Every row comes from one small tree of marks. Brackets hold a mark, then the marks that hang from it, in the order of their numbers. Every link used is in the known rows. Which tree was each row made from?
Known rows
[k803 [k666 k655 k922]]: [ -5.6  11.7  12.0  22.8  20.8  -4.6 -16.3 -16.6  -9.8  18.8   1.3   7.1
  -8.6  -1.1  -2.0  -8.6 -10.4  30.9   3.0  -0.1   3.5   9.8  30.1  26.5
   4.4]
[k351 [k922 [k666 k655 [k803 [k305 k544]]]]]: [ -1.8  13.0  11.7  17.4  12.8  -0.8 -17.1 -14.2 -28.9  17.9   7.7   6.2
  -1.2  22.7   5.7 -12.1 -12.3  -1.6   2.6  17.7   3.7   7.0  33.5  19.2
   1.2]
[k922 [k666 k655]]: [ -3.9  12.2  15.3  18.6  18.2  -3.4 -19.3 -11.5 -27.0  12.5   2.6   8.2
   5.7   4.6 -10.5  -9.3 -18.5   4.3   9.4  11.2   1.9  14.5  18.3  11.7
   1.8]
[k803 [k305 [k544 k42]] k666]: [  3.1  24.5  21.3  19.1  -7.4  -8.1   8.6  -0.9  -6.5  18.8   6.5  -5.8
  -2.1  -5.6   3.5  -7.4 -26.9  36.1   7.5   7.0  -1.5   1.1  17.8  -2.1
  -0.4]
[k305 k379 [k544 k42] [k803 k666]]: [ -6.2  25.5  22.6  37.4 -56.6  -4.4  -4.1  -0.1 -20.3  19.3   7.5  -5.6
  -8.5   3.1   6.1  -1.7 -20.7  22.2   6.7  16.5  -9.7  11.5 -18.4  -7.5
   0.3]
[k655 [k666 [k803 [k305 k379 k544]] [k922 k351]]]: [-17.0   8.4  14.5  18.0  12.8   9.4 -18.4 -20.5 -21.0  21.7  11.1   6.5
  -8.9  12.1   5.8 -13.1   0.2  10.6   7.8   8.2  -2.8   3.1  25.5  20.2
   2.3]
[k42 k521]: [  2.1  13.3  12.5   2.7 -16.9  -5.4 -14.8 -15.0  -9.3  -1.3 -13.1   7.5
   9.0   5.8   2.3  -1.1 -17.8   8.6  17.2  13.9  -0.8  17.2  12.2   8.0
   2.3]
[k305 k379 k544 [k803 k666]]: [-11.5  17.7  21.2  38.6 -65.0  -5.4  -6.5  -2.1 -25.7  17.1  14.7  -5.2
  -6.2   6.6   7.1  -1.3  -9.6  22.4   5.7  12.4  -9.8  16.8 -15.0  -0.8
  -0.3]
[k351 [k922 [k666 k803]]]: [ -5.6  10.7  12.0  13.3  10.0  -2.5 -19.7  -8.9 -27.8  13.8   6.4   6.9
   4.4  17.8  11.3  -8.7  -4.3  -7.8   6.7  17.9  -0.6   8.9  29.4  16.2
   2.7]
[k305 k544]: [ -6.5  16.0  19.7  18.3 -38.4  -8.2 -17.6 -13.0 -13.9   3.3   9.4   0.6
   6.0  17.2   4.6  -1.1  -8.6  12.0   9.1  14.5  -4.0  12.9   6.3   7.3
   1.2]
[k922 k351 [k666 k655 [k803 [k305 k544]]]]: [ -6.5   5.9   9.7  17.2  32.1  12.2 -15.1 -20.9 -38.6  20.4  14.3  14.7
  -0.7  24.3  -8.3 -11.9  -2.0  12.3  12.4  10.1   5.4   5.9  25.8  14.6
   0.3]
[k655 [k666 k803 k922]]: [-16.7   9.6  14.6  12.4  21.4  -1.3 -29.4 -18.9 -17.2   8.6  -1.4   6.0
  -9.0   0.7   2.7  -9.3  -7.3   4.7   6.4   6.5  -5.9   8.3  26.0  32.0
   5.2]
[k803 [k305 k379 [k544 k42]] [k666 k655]]: [  4.5  23.0  23.8  27.2  -4.5  -2.7  10.8  -7.5 -10.0  35.8   3.4  -1.5
  -7.7  -0.7  -1.2  -7.3 -28.4  34.1   3.5  10.0   4.0   5.3  13.6  -0.5
  -0.8]
[k442 [k305 k544 [k803 k666]]]: [-16.0  18.1  21.9  30.9 -44.4  -8.8  -9.2  -7.5 -13.7  -1.8   4.2  -0.8
  -9.8   9.1   2.7  -5.7 -16.8  21.9   7.0   4.6  -7.4  16.3   9.1  -3.0
   0.5]
[k666 k655 [k803 k305]]: [  0.3  11.1  14.0   0.2  35.3  -0.3 -11.3 -30.2 -23.5  16.5  -5.9  10.4
 -10.8   9.6  -4.0  -2.5 -11.9  14.5   5.3   6.2   2.6   8.0  29.0  31.5
   2.5]
[k42 k521 [k544 k305]]: [  0.9  17.7  14.1   0.7 -36.5  -5.9  -4.6 -19.0  -5.3  -5.5 -26.0   6.8
  11.9  21.1  -1.2   1.0 -16.3   5.2  17.7  13.1  -2.4  17.0   4.7   0.5
   1.5]
[k544 k42 [k305 k803]]: [ -0.8  32.4  22.9  10.2 -16.8  -6.5  -4.7 -10.1 -12.4   5.9  -8.4  -2.5
  -3.5  -1.2   8.7   0.5 -47.5   2.1   7.8  15.3 -15.8  -0.4   6.9  -9.7
   2.4]
[k544 k42]: [  1.8  22.6  18.8   6.5   1.4  -6.8 -11.3 -10.8  -6.2   8.9  -7.3   2.6
   3.3   1.5   5.1  -1.3 -24.6   8.8  11.6  16.3  -3.6   4.6  10.7   0.7
   2.8]
[k666 k655 [k803 k305] k922]: [ -3.7   9.6   9.8   2.6  48.9   3.4 -22.6 -40.1 -20.4  19.3  -3.6  14.2
 -14.7   9.0  -5.3  -6.4  -0.8  16.4   3.2   1.9   6.1   2.3  39.0  44.5
   5.2]
[k544 [k42 k521] [k305 k379 [k803 [k666 k655]]]]: [  4.0  31.7  23.0  18.6 -22.0  -0.8   4.2  -9.0 -11.4  21.8 -20.7   2.4
  -8.6  -3.7   2.3  -0.9 -52.2  13.1  10.0  16.2  -8.9   7.6  -0.4 -12.7
   1.9]
[k544 k305]: [ -4.0  20.9  24.2   5.3 -10.6  -6.8  -4.8 -14.1 -10.9   9.6  -0.4   2.9
   5.0   5.7   7.0   0.8 -30.0   3.1   8.8  10.2 -10.1   5.7  21.0  -1.2
   2.1]
[k305 k379 [k803 k666]]: [ -9.4  14.6  17.8  27.5 -37.4  -5.1  -1.8  -2.3 -24.6  18.9   7.3  -1.5
  -6.7  -4.1   9.6  -1.1 -12.1  18.8   6.8   8.8 -10.2  16.0  -6.0   1.6
   0.9]

Which tree is each row?
[-18.5   4.8   9.8  14.7  25.7   6.1 -28.9 -19.9 -20.3  11.2   4.6   9.2
  -8.2  10.7   6.1 -11.9   1.5   6.5   8.9   6.6  -4.4   5.3  30.5  27.7
   4.7] => [k655 [k666 k803 [k922 k351]]]
[ -8.1   5.6   3.2  14.8  27.3   9.1 -28.6 -32.3 -15.2  15.0   5.7  15.2
  -4.2  22.0   2.2 -10.1   4.4  14.8   6.4   6.0   5.5   4.3  36.2  26.0
   4.1] => [k666 k655 [k922 k351]]
[ -1.0  13.2  15.8   7.1  17.4  -0.8 -13.8 -30.5 -24.3  15.8  -0.7   8.5
 -10.4  17.3  -4.7  -2.9 -10.9  16.9   4.4   9.4   2.3   9.0  22.6  30.5
   1.9] => [k666 k655 [k803 [k305 k544]]]
[ -8.8   4.9   6.5  -1.0  38.5  11.2 -17.7 -33.5 -22.2  17.8  10.5  14.3
  -7.0  16.6   4.7  -7.0  15.7  16.7  11.5   1.2   2.1  -3.6  37.3  29.5
   4.3] => [k666 [k803 k305] [k922 k351]]
[  1.1  17.9  19.6   9.7  15.0   2.1  -8.0 -29.1 -22.5  27.8  -4.2   8.7
 -12.3  16.1  -6.0  -1.1 -14.1  14.6   5.0  13.3   3.8   7.3  12.8  20.6
   2.0] => [k666 k655 [k803 [k305 k379 [k544 k42]]]]
[ -4.7  13.0  16.8  17.8  -4.6   0.5 -11.1  -9.5 -29.3  23.2  13.1   4.2
   3.6  20.2   9.6  -9.8  -3.9  -5.2   6.2  19.4   0.7   7.5  23.9   9.6
   0.7] => [k351 [k922 [k666 [k803 [k305 k379 k544]]]]]
[-14.3  16.7  19.6  38.7 -56.3  -2.5 -13.6  -8.5 -23.6  18.6  17.0  -2.2
  -8.3   6.9   5.3  -4.1  -0.4  24.0   4.2   9.6  -7.0  12.8  -8.9   7.4
   1.2] => [k305 k379 k544 [k803 [k666 k922]]]
[-17.1   9.9  16.6  28.8 -12.6   5.5  -8.8 -17.9 -16.9  18.6   2.8   9.0
 -15.6  11.8   2.2  -8.8  -4.2  19.4   7.0   1.6  -1.8  14.0  17.3   0.3
   1.8] => [k442 [k305 k379 [k803 [k666 k655 [k922 k351]]]]]
[ -3.4  10.9  17.9  11.9  33.6   3.1 -11.0 -19.1 -35.4  26.5   2.9  11.3
  -2.0   5.0 -13.5  -7.6 -11.4   5.6   9.4   9.3   3.2  12.6  19.0  18.0
   1.5] => [k922 [k666 k655 [k803 [k305 k379]]]]
[ -8.0  10.1  15.6   1.1  25.6   4.0 -14.4 -32.7 -20.7  24.9   5.0  10.9
  -8.0   5.7  -0.5  -2.5   9.8  10.8   8.5   3.4   0.8   3.2  25.4  30.1
   4.6] => [k666 [k803 [k305 k379]] k922]
[-14.3  14.7  28.3  22.3 -41.7  -3.2  -8.6 -16.4  -9.4  13.8   4.8   5.6
  -0.1  18.8  -1.1  -1.6  -4.3   7.5  10.7  10.7  -1.2  18.4   7.0  -8.8
   0.4] => [k442 [k305 k379 k544]]
[ -4.7  13.6  21.6   6.0  -6.8  -0.3  -5.3 -22.3 -24.4  20.8   7.2   5.6
  -4.6  12.6   2.1   1.7  -0.7  12.1   9.2  10.6  -1.7   9.2  10.4  16.2
   1.4] => [k666 [k803 [k305 k379 k544]]]
[-13.3  10.8  15.6   8.8  28.9  -0.5 -21.2 -19.5 -16.4  12.2  -0.2   4.0
  -9.5  -3.8   4.5 -11.9 -11.8   7.9   6.0   4.9  -4.7   3.7  32.9  29.2
   3.9] => [k655 [k666 [k803 k305] k922]]
[ -5.8   9.9  14.8  13.8  32.5  -1.2 -24.0 -18.7 -34.4  14.1   0.1  13.0
  -1.1   9.1 -14.1  -6.2  -9.7   4.4   9.3  10.5   2.5  15.5  18.2  25.0
   3.3] => [k922 [k666 k655 k803]]
[ -2.3  11.3  12.4   8.8  15.4  -1.9 -11.9  -9.2 -27.1  15.9   7.4   4.9
   4.1  14.5  10.3 -10.3  -8.6  -4.4   6.8  16.0   0.2   5.1  34.4  13.7
   1.8] => [k351 [k922 [k666 [k803 k305]]]]
[  3.0  31.8  24.4  16.8 -30.2  -2.0   6.4  -4.9 -10.8  18.7 -17.2  -0.2
  -4.9  -5.6   5.1   0.1 -47.9  12.1  12.8  16.3 -11.5   6.6  -2.9 -16.7
   1.8] => [k544 [k42 k521] [k305 k379 [k803 k666]]]
[ -6.0   4.4   3.6   3.5  55.0  13.8 -22.2 -41.4 -23.7  22.3   4.1  18.3
 -13.5  21.0  -0.7  -9.5   9.0  18.5   6.2   1.5   7.1  -1.4  43.6  38.6
   4.5] => [k666 k655 [k803 k305] [k922 k351]]
[-15.5   5.9  10.4  10.1  33.7   7.6 -19.8 -20.1 -18.9  14.1   6.0   7.1
  -9.0   5.6   6.0 -13.7  -2.9  10.6   8.2   4.4  -3.7   1.0  35.5  24.9
   3.4] => [k655 [k666 [k803 k305] [k922 k351]]]
[  0.6  16.7  22.3  27.4 -10.4  -3.5   9.5  -8.8 -14.1  33.7   9.2  -1.2
  -6.7   2.8   0.6  -7.0 -18.9  34.4   2.7   6.6   4.0   9.8  16.3   4.3
  -1.3] => [k803 [k305 k379 k544] [k666 k655]]
[-10.0  23.1  24.5  23.0 -53.8  -2.1  -9.8 -13.8 -11.0   5.8  -8.1   3.1
  -6.8  13.9   0.0  -2.7 -21.7   6.3  13.1  16.0  -5.5  16.8  -6.9 -15.0
   0.5] => [k442 [k305 k379 [k544 [k42 k521]] k803]]
[-10.3  11.7  20.6   9.1  11.5  -1.6  -8.0 -11.7 -20.6  18.2  -1.5   1.5
  -6.9  -2.2   7.1  -7.1 -18.1   4.4   7.5  10.0  -7.1  10.4  18.8  15.8
   1.6] => [k655 [k666 [k803 [k305 k379]]]]
[ -8.7  21.5  22.1  24.4 -18.8  -1.7  -4.0 -14.9 -19.4  24.2   2.4   1.8
  -9.9  -0.1   4.9  -2.9 -27.2  13.5   2.5   6.2 -10.3   7.4  11.8   3.2
   2.5] => [k544 [k305 k379 [k803 [k666 k655 k922]]]]
[ -7.8  24.3  18.4  42.4 -37.0  -0.2 -13.8 -11.0 -19.6  24.5   6.1  -0.9
 -14.8   7.3   0.5  -5.9 -17.7  24.8   2.2  13.6  -3.9   8.9  -8.6   6.7
   2.0] => [k305 k379 [k544 k42] [k803 [k666 k655 k922]]]
